What can hang from each mark
J925: J66
J66: J899 J925
J177: J582
J899: J66 J818
J582: J177
J811: J177 J582 J818
J818: J275 J811 J899

Each row was made from one small tree. The marks that hang from a mark follow it in brackets, in the order of their numbers. Every link used is in the known rows. Write each row's tree.
Known rows
J899[J66 J818[J811]]: [  1  57  36  39  -4  22  -1  33  10  38 -51  22  32  22   7  19   0  20
  -1 -11  11  20  24  14 -21]
J818[J899[J66]]: [ 15   9  17   8  -6  14  -8   4  -3  13  -3  22  12  48  -5 -10  10  20
  -1  -2 -13  -4 -10  -3 -27]
J818[J275]: [ 15  21   5  11   0   9   9  26   0  19  22  18  13  25  16  19  -9  -3
  25 -39 -10 -21 -25  13 -22]
J899[J818]: [  9  43  24  19   4  10   5  50  12  12 -18  19  18   1  13   0  -1  10
   5  -3   3  22  -1   7 -10]
J811[J582[J177] J818[J275 J899]]: [ 26  27  28 -23 -11  17  72  56 -10  13   3  62  -8  22   6   5   6 -11
  15 -24 -13   3  -1  18 -55]
J925[J66]: [ 12  10   8  10 -18  -8  -6  37  -7   7   7  27  12   0  -4  19   3 -15
  12 -28 -22 -23  -8   4 -36]
J899[J66[J925] J818[J811]]: [ -5  60  46  60  -3  47   7  41  20  33 -55  26  26   8  -4  32  19  11
  -3  -7  10   7   6 -12 -12]
J177[J582]: [ -4  29  10  19 -11  18  -1  33  -3  21  -1   4  23  15   8  12  -4  -8
   9 -26   2  -9 -12  10 -24]
J818[J811[J177] J899]: [  5  15  25  -5 -20  34   6   7   1  34 -28  41 -29  25  -9   7   8 -15
   8  22   6 -10  23  18 -32]
J66[J899[J818[J811]]]: [-11  43  12  13 -14  10  22   8  25  47 -43  15  12  15   8  13   0 -21
   5   0  32  18  24  20 -48]
J582[J177]: [ 15  44   6  -2  -1  17  20  30  -8  17  -5  44   2  20   0  13  -6   2
  11 -16   0  -9  -6 -12 -24]
J818[J275 J811[J177[J582]] J899]: [ -1  13  22  10 -36  51  12  40   1  51 -17  19  -2  33   4  33  17 -24
  41 -29  -5 -18  24  40 -47]
J66[J899 J925]: [-25  28   5  23  -9  23  14 -11  19  28  -1  22  -2   6  -8  12   0 -38
  -6  -4  18 -25 -36 -24 -40]
J811[J177 J582 J818[J275]]: [-14  56  40  15  -5  15  30  50  -9  41   6  63   3 -13  30  12 -21 -27
  -8 -16  -7  -9 -19  23 -31]
J811[J582[J177] J818[J275]]: [ 11  58  28  -2  -1  13  62  59 -16  26   4  64   9   5  19  19 -15 -14
   5 -37  -7  -3 -11  11 -44]
J818[J275 J811]: [ 20  22   9  10  -6  14  20  20   2  34  -2  18   9  31   6  32  -6 -12
  26 -38   5 -25   2  25 -31]
J925[J66[J899[J818]]]: [-14  25   2  20 -27  -5   3  40  20  28 -15  17  22 -11   7  16  14 -26
  15 -27  -3  14  13  12 -59]
J811[J818[J275]]: [ 15  31  17   8  11  16  21  56   2  13  -2  39  14  -2  18  11  -7   3
  22 -26  -7   2 -20   6 -14]
J811[J177 J582]: [-23  50  34  14  -9   3  10   7 -13  40  15  49  -1   4  16   5 -24 -33
 -29   4   7 -22 -17  18 -36]
J66[J899[J818[J811[J582]]] J925]: [-32  54  41  31 -18  17  51   8  26  52 -30  19   4   3  -2  23   3 -54
 -24   0  38  -3   2  13 -65]
J818[J899]: [ 23  -6  10 -17  -3   8   9  11   0   2   1  20 -10  34  -5 -15   6   0
   8   7  -3  -7 -10   3 -29]
J66[J899[J818[J275 J811]] J925]: [-12  41  19  39 -19  40  35  31  35  50 -30  12  10   8   4  42  19 -33
  30 -30  20  -2   2   9 -49]
J66[J899[J818[J275]]]: [ -6  34   1  17 -10  10  19  29  24  40  -2  10  23  18  26  11   1 -15
  28 -35   6  14  -4  22 -44]

Which tree is each row?
[ 25   6  20  11 -18  22  12   6  -1  32 -10  16  14  64  -4  19  12   9
  25 -34 -11 -18  11  24 -41] -> J818[J275 J811 J899[J66]]
[  6  11  30  27  -4  37   1   9   7   9 -12  27   1  31 -16   5  23  10
  -2   2 -13 -20 -31 -27 -20] -> J818[J899[J66[J925]]]
[ 29   1  18 -14   2  23  30  53   5   1  -3  35  -5  20   9  -6  11   8
  30 -14 -17   9 -13  10 -25] -> J811[J818[J275 J899]]
[-15  58  33  42 -29  53   7  78  13  63 -35  20  26   1  26  46  12 -16
  40 -40   4  10  34  47 -27] -> J899[J818[J275 J811[J177[J582]]]]
[  6  13  38  28 -11  43  10   2   9  23 -35  25  -3  39 -27  17  23   1
  -1   6   1 -21  -2 -15 -31] -> J818[J811 J899[J66[J925]]]
[  6  55  28  -3 -15   3  52  10 -18  37 -14  46  -2  29  -1  27 -17 -28
 -13 -14  23 -21  14  17 -55] -> J818[J811[J582[J177]]]
[-34  43  18  25 -40  19  -3  40  18  62 -46  39  10 -16   3  35  14 -42
  13  -9   4  10  45  28 -61] -> J925[J66[J899[J818[J811[J177]]]]]
[-43  68  38  19 -26   8  28   7  14  74 -36  41   3   2  18  16 -15 -52
 -26   9  36   9  27  41 -67] -> J66[J899[J818[J811[J177 J582]]]]
[ 12   7  20  -3 -25  37  13  20   1  42 -10  39 -21  35   3  22  10 -18
  33 -13  -7 -20  19  29 -39] -> J818[J275 J811[J177] J899]
[ 13   6  24  32 -12  39  10  21   9  14  10  21   9  41  -7  18  26   5
  23 -30 -28 -28 -33 -13 -26] -> J818[J275 J899[J66[J925]]]
[  2  21  26  21 -26  39  -2  12  -4  54 -21  41   5  49   2  25  13   1
  23 -23 -15 -21  17  28 -37] -> J818[J275 J811[J177] J899[J66]]
[-19  66  54  24 -17  16  23  36   4  55 -33  42   4  -2  16  19 -12 -28
 -22   7  20   8  25  37 -38] -> J899[J818[J811[J177 J582]]]
[-18  51  24  30 -11  49   7  81  -2  43 -15  44  20 -15  27  24  -3 -13
  29 -35  -8   2  -9  19 -16] -> J811[J177[J582] J818[J275]]
[ 14  67  35  13 -17  13  61  58  -3  45 -18  39  14  24  17  38  -1 -18
  18 -46   8   4  28  38 -57] -> J899[J818[J275 J811[J582[J177]]]]
[ 17  30  34 -28  -4  13  65  46 -14   8 -18  68 -19  13  -4 -12   0 -10
 -12   8   1  11  -1   2 -46] -> J811[J582[J177] J818[J899]]
[-27  53  16  25 -27  31  15  28  25  72 -31  32   8   9  20  32   3 -30
  25 -20  21  10  30  36 -50] -> J66[J899[J818[J275 J811[J177]]]]
[ 18  50  22   0 -21   6  56  24 -16  46   3  42   4  38   8  40 -13 -30
  11 -50   8 -31  13  32 -63] -> J818[J275 J811[J582[J177]]]
[-10  58  40  64   1  41  -3  49  18  18 -30  25  31  -1   4  16  17  16
  -4 -10  -4  10 -18 -22  -3] -> J899[J66[J925] J818]
[-21  52  43  12 -16   8  18   2 -13  54 -13  49  -7   8   6  21 -23 -40
 -30   5  21 -28   8  29 -46] -> J818[J811[J177 J582]]
[ 22   3  11  14 -13  17   1  15  -2  18  12  17  19  58   8   4  12  17
  23 -35 -25 -13 -12   9 -33] -> J818[J275 J899[J66]]
[  2  54  42  62  -9  50  14  53  22  42 -35  18  32  14   3  47  23   6
  24 -40  -1  -2   3   0 -18] -> J899[J66[J925] J818[J275 J811]]
[-24  43  19  34  -8  28  19  24  33  28 -23  19  10  -9   3  11  13 -25
   2   1  19  10 -17 -15 -33] -> J66[J899[J818] J925]
[-16  39  13  41 -13  31  28  39  36  36  -6  10  17   3  12  25  16 -26
  28 -32   4   0 -21  -1 -36] -> J66[J899[J818[J275]] J925]
[  0  21  52  27 -18  26  32 -10  -2  32 -18  31  -4  41 -23  15  12 -22
 -26   2   6 -32  -8   0 -53] -> J818[J811[J582] J899[J66[J925]]]
[-15  43  20  29 -31  45   4  45  -1  64 -13  22  14  17  15  48   0 -29
  32 -45   3 -24  14  41 -36] -> J818[J275 J811[J177[J582]]]
[ 11  21  40   9  -5   8  38  34 -11  20   3  40  17  33  16  -6  -2   4
  -7 -25 -18   1 -18  18 -47] -> J811[J582 J818[J275 J899[J66]]]
[ -3  21   5  20 -39   6  22  47  22  45 -21  11  25   7   7  46  17 -36
  43 -55  -5  -1  33  37 -74] -> J925[J66[J899[J818[J275 J811]]]]
[  2  62  46  42 -15   8  28  34   2  50 -16  20  43  34  22  30  -7  -2
  -4 -47  -1   1  14  43 -49] -> J899[J66 J818[J275 J811[J582]]]
[  4  17  37  -6 -29  17  35  11  -7  50   7  42 -18  36   7  20  -2 -41
   4 -13  -1 -30  12  49 -61] -> J818[J275 J811[J177 J582] J899]
[  3  23  41  26   6  46  17  39   9   4 -34  46  -1   5 -17  -4  25  15
  -6  17 -11   4 -26 -36 -11] -> J811[J818[J899[J66[J925]]]]
